Each row comes from the steps of one path. Every step used is in the known rows, and no mark comes twice. Write the path behind each row, first mark first.
Known rows
folam/sarikav/gege/butop: [-0.10  1.78 -2.59  0.02 -3.99  1.68 -1.35 -0.42  2.37 -7.22 -3.96  0.22
  2.36  1.57 -2.51  1.02 -0.52  0.11  0.29  0.01  2.27]
gege/sarikav/genom: [-1.07  1.54 -1.83  1.12  0.03  2.31 -4.20 -2.45  2.45 -5.61 -0.87  0.06
 -0.73  1.76 -1.81 -1.23  0.75 -2.24 -2.79  1.80 -0.49]
butop/gege/sarikav/genom/lilozak/zodalam: [-0.54  4.05  2.58 -0.87 -1.46  0.07 -2.50  0.58  4.38 -3.75  2.22  1.34
  0.40  1.01 -1.22 -2.94  2.05 -6.46 -2.54 -0.79 -0.10]
zodalam/sarikav/gege/butop/folam: [ 0.82  0.75 -0.36  1.87 -0.76  0.74  0.55 -0.47  2.07 -6.32 -1.76  0.11
 -0.19  4.34 -2.51 -2.84 -0.05  0.84  1.93  1.57  2.24]
gege/butop/folam: [ 1.45  3.46 -1.00  3.48 -0.04  1.94 -1.02 -1.05  2.60 -4.97 -1.05  0.13
 -1.57  2.80 -1.76 -2.45 -1.16  1.79  1.52  0.85  2.45]
genom/lilozak/folam/sarikav: [ 0.93  3.44  0.41  1.90 -5.90 -0.58 -0.28 -0.39  5.03 -4.64 -0.33  0.19
 -1.77 -0.52 -2.93 -2.39  0.13 -4.23 -0.25 -1.35  1.63]
gege/butop/folam/sarikav/genom/lilozak: [-0.93  4.44  1.06  2.99 -1.37  1.24  1.39 -2.11  2.83 -3.08  0.59  1.14
 -4.46  2.91  0.26 -0.63  0.77 -1.17  0.52 -0.79  3.56]
lilozak/genom: [ 2.96  3.12 -1.16  1.41 -0.63  2.61 -3.19 -1.31  3.73 -4.74 -1.71 -0.74
 -0.16  1.36 -2.30 -3.28 -0.58 -1.41 -1.98  2.33  2.83]
zodalam/butop: [ 2.27  2.58 -4.50  2.87 -2.46  0.60 -2.18  0.67  2.70 -6.17 -0.67 -0.59
  3.11 -1.50 -3.65 -3.29 -1.08 -1.87 -1.29  0.44  0.17]
butop/folam/lilozak/zodalam/sarikav/gege: [ 2.39  1.76  0.77 -1.53 -2.90 -1.51  0.98  1.93  3.53 -4.40 -2.59  1.01
 -0.12  2.66 -4.91 -2.49  1.46 -0.74 -0.71  0.28  2.13]
genom/lilozak/folam/sarikav/gege/butop: [-0.04  2.83  0.00  0.66 -4.30 -0.19  0.23 -0.51  3.33 -6.29 -1.97  0.98
 -1.40  1.08 -2.48 -1.35 -0.07 -3.76  0.79 -1.12  2.20]
sarikav/genom: [-0.15  1.96 -2.75  1.64 -1.05  3.20 -2.82 -2.31  2.23 -5.24 -0.15 -0.41
 -0.52  1.65 -1.84 -3.04 -0.14 -0.76 -2.75  0.87  1.27]
zodalam/sarikav/gege: [ 1.24 -0.23 -1.89  0.24 -2.67  0.77 -1.45  0.17  2.28 -7.26 -1.59 -0.92
  3.05  1.87 -3.80 -3.22 -0.26 -1.08 -0.95  2.17  1.14]
lilozak/folam/sarikav: [ 0.25  2.06 -2.02  1.52 -6.39  0.42 -0.76 -0.64  4.83 -5.54 -2.73  0.29
 -0.50 -0.37 -3.60 -2.36 -0.22 -2.70 -0.04 -1.21  1.21]
genom/lilozak/zodalam/sarikav: [ 4.75  4.03  1.99  0.41 -2.15 -0.24  0.47  1.75  5.08 -4.84  2.77  1.66
  3.41  2.03 -4.01 -4.80  1.23 -2.59 -0.27  0.78  3.25]
butop/folam: [ 0.85  2.18 -0.68  3.20 -1.73  1.46 -1.97 -0.77  2.63 -4.34 -1.33 -1.05
 -1.33  0.71 -2.40 -2.38 -0.66  1.05  0.22  0.90  0.97]
gege/sarikav: [ 1.04  2.12 -1.73  1.72 -1.31  1.56 -4.72 -0.47  3.37 -5.94 -1.56 -0.53
  1.40  0.80 -3.13 -0.74 -0.02 -1.30 -1.09  2.12 -0.64]
lilozak/folam/sarikav/gege: [-0.92  0.42 -2.04 -0.03 -6.86  0.23 -1.42 -0.41  3.45 -6.81 -4.43 -0.15
 -0.02 -0.79 -3.83 -1.11 -0.14 -2.85 -0.75 -1.03  0.05]
zodalam/butop/folam/sarikav/genom/lilozak: [-1.18  3.48 -0.70  3.78 -3.29 -0.82  0.93 -0.62  2.58 -3.01  0.36  0.30
 -3.05 -1.27 -1.28 -1.32  1.06 -3.64 -1.01 -1.80  1.20]
gege/sarikav/genom/lilozak: [-0.61  3.10  0.39  1.47  0.73  1.23 -3.60 -2.06  2.62 -4.45  1.85 -0.32
 -1.81  1.61 -1.13 -1.61  1.05 -3.79 -2.74  1.87  0.29]
zodalam/sarikav: [ 2.73  1.54 -1.52  1.80 -2.33  1.08 -0.91 -0.13  3.87 -5.89  0.22 -0.41
  2.52  2.13 -3.74 -4.10 -0.39 -0.68 -0.37  1.79  1.87]
zodalam/butop/gege/sarikav/genom/lilozak: [-1.62  3.02 -0.90  1.91 -1.17 -1.20 -2.24  0.41  2.70 -4.49  2.37 -0.19
  0.02 -0.97 -0.87 -3.08  0.58 -8.05 -2.35 -0.54 -1.86]

Which path is each row?
[ 1.07  4.21  1.54 -0.27  0.22  1.15 -2.93 -0.36  3.59 -4.13  1.60  2.13
  0.08  1.44 -2.49 -1.76  2.51 -4.05 -2.81  0.93  0.97] -> gege/sarikav/genom/lilozak/zodalam
[ 2.19  4.46 -1.76  2.01 -0.48  0.37 -0.12 -0.74  2.70 -4.11 -1.81  0.30
 -2.89  3.50 -2.24 -2.09 -0.85  0.73  0.62  0.06  2.72] -> gege/butop/folam/lilozak
[-0.45  3.12 -0.02  2.12 -1.24  1.05 -0.84 -2.59  3.26 -4.57  1.82  0.06
 -4.17  0.94 -1.75 -5.22  0.27 -4.36 -2.36 -0.18  1.10] -> sarikav/genom/lilozak/folam
[ 1.39  3.64 -0.74  0.00  0.87  0.54 -0.93 -0.85  2.03 -3.94 -4.20 -0.23
 -4.57  4.15 -1.97 -1.20 -0.25 -0.55 -0.61  1.51  3.33] -> sarikav/gege/butop/folam/lilozak/genom
[-0.38  1.83 -0.77  0.93 -3.03  0.39 -3.95  0.51  4.03 -5.41 -0.61 -1.18
  1.89  0.27 -1.97 -2.00 -0.50 -3.69 -0.95  0.40 -1.53] -> butop/gege/sarikav
[ 0.29  3.31 -0.55  1.63 -0.26  2.03 -1.88 -1.90  2.34 -4.45  2.32 -0.49
 -1.46  1.21 -1.00 -3.59 -0.08 -2.27 -2.77  0.88  1.52] -> sarikav/genom/lilozak
[ 3.37  2.30 -0.76 -1.24 -1.55  1.11  0.17  1.22  3.07 -7.64 -1.37  2.35
  4.77  3.96 -4.66 -2.98  0.98 -0.62  0.51  1.28  3.33] -> lilozak/zodalam/sarikav/gege/butop
[-1.46  3.21 -1.10  2.63 -2.13  2.12  0.55 -2.68  2.67 -4.12 -2.05  1.28
 -3.45  3.35 -0.56 -0.43  0.51  0.37  0.67 -0.96  3.02] -> gege/butop/folam/sarikav/genom
[ 3.17  5.27  1.34  2.79 -1.53 -1.21 -0.06  2.30  3.65 -3.58  1.19  1.32
  0.93 -1.57 -3.82 -3.37  0.98 -2.37  0.17 -0.95  1.44] -> genom/lilozak/zodalam/butop/folam
[ 4.40  2.70 -0.17  0.12 -2.62  1.00 -0.34  1.35  4.66 -5.91  0.16  1.83
  4.63  2.59 -4.82 -4.36  0.99 -1.09 -0.26  0.86  2.82] -> lilozak/zodalam/sarikav
[ 2.20  4.02 -0.61 -1.19 -1.01  0.04 -0.10  0.89  2.63 -4.97 -3.63  1.79
 -0.80  3.07 -3.68 -1.19  0.59  0.63  0.28 -0.31  2.65] -> sarikav/gege/butop/folam/lilozak/zodalam
[ 4.06  3.12 -1.58 -2.77 -1.75 -0.50  1.14  1.49  3.41 -6.55 -2.30  2.50
  3.07  4.78 -5.06 -2.79  1.02 -1.56 -0.20  0.52  3.81] -> folam/lilozak/zodalam/sarikav/gege/butop
[-1.56  0.29 -0.57  1.08 -5.36  0.63 -1.31 -0.14  2.40 -5.09 -4.36 -1.26
 -0.74 -0.38 -2.59  0.99 -0.21  0.55  0.40 -0.53  0.42] -> butop/folam/sarikav/gege
[ 2.32  3.43 -2.24  0.45 -4.35 -0.56 -1.28  3.11  4.36 -5.47  0.04  0.83
  5.32 -1.87 -3.96 -4.66  0.16 -4.36 -0.81 -2.11 -0.06] -> lilozak/zodalam/butop/gege
[ 2.80  3.76 -1.34  2.40 -2.15 -0.14 -0.84  1.97  3.48 -4.66 -1.12  1.38
  1.89 -1.00 -4.52 -3.30  0.64 -1.27  0.12 -0.88  1.04] -> lilozak/zodalam/butop/folam
[ 3.80  4.82  1.53  0.28 -1.62  0.92 -1.99  1.29  4.29 -4.36  1.59  1.15
  2.46  0.22 -3.59 -3.25  0.69 -1.58 -1.07  0.24  2.66] -> genom/lilozak/zodalam
[-0.39  3.40 -0.30  1.06 -3.41  1.31 -0.57 -1.77  3.22 -4.00  0.57  0.00
 -1.28  0.60 -0.80 -1.03  0.53 -2.61 -2.00 -0.50  2.38] -> folam/sarikav/genom/lilozak
[-0.98  2.90  0.21  1.94 -0.38  0.40 -2.73 -2.41  3.32 -4.59  1.45  0.78
 -4.30  0.93 -1.89 -3.37  1.31 -5.81 -2.44  0.69 -0.77] -> gege/sarikav/genom/lilozak/folam
[-1.65  1.79 -2.26  1.17 -5.24  1.34 -0.39 -2.52  4.03 -5.28 -2.26  0.99
 -2.81  0.43 -2.46 -2.60  0.67 -3.60 -2.16 -1.55  1.43] -> lilozak/folam/sarikav/genom
[ 1.67  3.41  0.24  2.37 -2.42  0.10 -1.52 -0.76  3.90 -4.75  1.34 -0.26
 -1.81 -0.10 -2.97 -4.98 -0.68 -3.51 -0.58  0.17  1.02] -> genom/lilozak/folam
[-1.08  0.91 -2.48  2.17 -5.68 -0.90 -0.69  1.17  2.05 -5.60 -4.41 -0.86
  0.58 -2.14 -3.38  0.42  0.07 -1.54  0.19 -1.20 -0.50] -> zodalam/butop/folam/sarikav/gege
[ 0.03  4.66  3.20  0.65 -3.44  0.36  0.84 -0.62  4.13 -2.35  0.04  1.77
 -2.20  0.89 -1.74 -0.99  2.45 -1.82 -0.83 -1.83  3.05] -> butop/folam/sarikav/genom/lilozak/zodalam
[ 3.67  5.73 -0.30  0.43 -0.64  0.28  0.44  0.74  3.78 -3.81 -1.82  2.32
 -1.11  3.46 -3.58 -1.97  0.48  0.71  0.70 -0.54  3.76] -> gege/butop/folam/lilozak/zodalam
[ 0.48  3.42 -0.54  3.00 -3.27  1.37  0.15 -0.72  3.35 -4.65 -2.62  0.78
 -1.28  2.29 -1.59  0.26 -0.21  1.60  2.32 -0.59  3.09] -> gege/butop/folam/sarikav
[ 1.33  4.70  0.58  2.41 -0.42 -0.23  0.35  0.23  2.74 -3.07  1.96  1.73
 -1.28 -0.52 -2.66 -3.89  1.90 -3.34 -1.66 -1.16  1.49] -> sarikav/genom/lilozak/zodalam/butop/folam
[ 3.33  2.26  1.98 -1.36 -2.22 -0.26 -0.14  1.87  3.57 -5.80  0.76  1.09
  3.91  1.51 -4.45 -3.50  1.22 -2.72 -0.92  1.00  2.18] -> genom/lilozak/zodalam/sarikav/gege
[-2.21  2.64  1.01  0.77 -1.20  0.38 -2.80 -0.90  3.31 -3.91  2.48 -0.65
 -1.31  0.87  0.07 -2.70  0.52 -6.20 -2.60  0.20 -0.91] -> butop/gege/sarikav/genom/lilozak
